Each row was made from one small tree. The marks that hang from a mark follow it in brackets, in the order of their numbers. Every link used is in the known rows. Write each row's tree.
In the rows, zero is written as 128.
Known rows
k36[k230[k305 k874]]: [132 150 130  98 117  90 111 173 149 105 117  90 122 128 114 119 126 189
 142]
k305[k230[k36 k815[k427] k874]]: [118  82  96  55 185 110 130  46 161  76 159  93 107 108 122 135 136 116
 118]
k815[k230[k305] k427]: [131 103  90  84 117 118 103 199 133 120 123 107 134 131 143  91 133 121
 106]
k230[k305 k815 k874[k427]]: [126 100  92  94 190  94 137 136 196  49 159  89  98 125 103 139 126 153
 142]
k230[k36 k305 k815 k874[k427]]: [124  89  98  83 169 103 132 111 192  72 178  84  90 135  78 129 136 154
 124]
k36[k230[k815[k427] k874]]: [131 105 111  75 187  93 139 119 164  58 151 118 141 112 139 135 141 115
 139]
k139[k36[k230[k305 k815]]]: [115 158 136  81  80 113 145 166 109 106 141  76 106 137  99 130 127 218
 115]
k815[k230[k305 k874] k427]: [128 101  92  84 153  98  95 181 151  87 126 103 113 120 135 101 128 123
 118]
k230[k305]: [124 145 126 121 106 114 115 158 136 129 123 102 113 137 115 117 122 170
 128]
k305[k230[k874]]: [127 117 116 103 161 111 121  94 137 100 107  95 114 101 135 136 118 148
 142]
k874[k144 k230[k815]]: [115  57 134 128 194 136 138 140 180 112 150 100 127 100 107 127 115 107
 163]
k139[k36]: [117 144 133 132 105 140 136 115  87 131 132 119 111 142 117 127 127 154
 110]
k230[k874]: [124 126 130 127 164 108 121 112 147 100 133 122 108 118 121 137 125 133
 140]
k815[k230 k427]: [137  86  93  90 140 132 114 165 125 120 130 132 148 122 157 104 138  79
 108]
k815[k230]: [132 102 120 102 115 134 118 176 119 135 118 122 129 110 135 118 126 116
 113]
k815[k230[k36 k305 k874] k427]: [127  89  98  69 130 107  90 155 149 111 148  99 103 131 110  94 138 124
  97]
k36[k230[k305 k874[k144]]]: [104 119 145 124 163  88 101 163 174 108 120 100 139 128 113 110 115 165
 164]
k139[k36[k230]]: [131 151 136 110  81 134 139 144  82 135 125 111 142 141 124 121 135 168
 113]

Which tree is each row?
[143  89  97  81 191 102 154 134 182  55 155 106 145 115 123 142 140 124
 148]
k36[k230[k815 k874[k427]]]
[145  54  87  84 155 131 118 137 158 109 154 115 125 124 109 110 141  94
 105]
k815[k230[k36 k874[k427]]]
[118  35  99 124 224 121 111 153 184  89 138 127 152 114 133 108 120  68
 148]
k815[k230[k874[k144 k427]]]
[ 99  70 106 109 199  96  85 171 176  93 131 111 131 119 134  93 116 100
 139]
k815[k230[k305 k874[k144]] k427]
[124 106 118  88 137 119 116  70 137 124 128  92 106 114 109 130 127 149
 122]
k305[k230[k36 k874]]
[ 91  51 110  80 232 108 118  37 184  76 161 101 127 110 117 127 125  93
 140]
k305[k230[k36 k815[k427] k874[k144]]]
[136 109 106  73 149 115 146 134 147  86 150 121 160 125 145 126 146 111
 129]
k36[k230[k815[k427]]]
[ 96  86 149 140 189 116 104  76 169 124 155 128 118 128  94 122 123 110
 144]
k230[k36 k874[k144]]
[ 99  59 111  96 177 106  77 146 172 115 151 108 121 130 110  84 126 102
 119]
k815[k230[k36 k305 k874[k144]] k427]
[126 123 106  65 165  80 126 150 172  58 145  93 123 121 124 126 137 156
 140]
k36[k230[k305 k815[k427] k874]]
[126 147 137 110 114 115 134 131  99 107 127 107 121 131 115 130 132 173
 126]
k139[k36[k230[k874]]]
[127 122 101  77 143 100 150 154 150  58 156  70 112 140  99 131 133 194
 129]
k139[k36[k230[k305 k815 k874[k427]]]]
[141  78  93  71 126 129 128 147 166 117 169  72 104 129  92 104 144 136
 114]
k874[k230[k36 k305 k815[k427]]]
[103  33  98  89 234 118 133  50 201  74 164  91 132 113 104 132 124 103
 147]
k305[k230[k36 k815 k874[k144 k427]]]
[ 92 113 144 147 188  94  97 134 178 103 130 106 110 127 106 118 108 150
 163]
k230[k305 k874[k144]]
[114  44  98 103 180 116  93 159 191 111 153  96 127 134  94  92 125 112
 128]
k815[k230[k36 k305 k874[k144 k427]]]
[115  63 106 148 239 115 121 106 194  80 145 133 152 131 126 119 123  80
 163]
k230[k874[k144 k427]]
[132  16 100 110 198 151 144 117 199 114 181  97 145 124  90 112 135  83
 144]
k874[k144 k230[k36 k815] k427]
[126 144 130  77 103 101 137 175 148 102 133  85 123 122 111 131 127 191
 134]
k36[k230[k305 k815]]
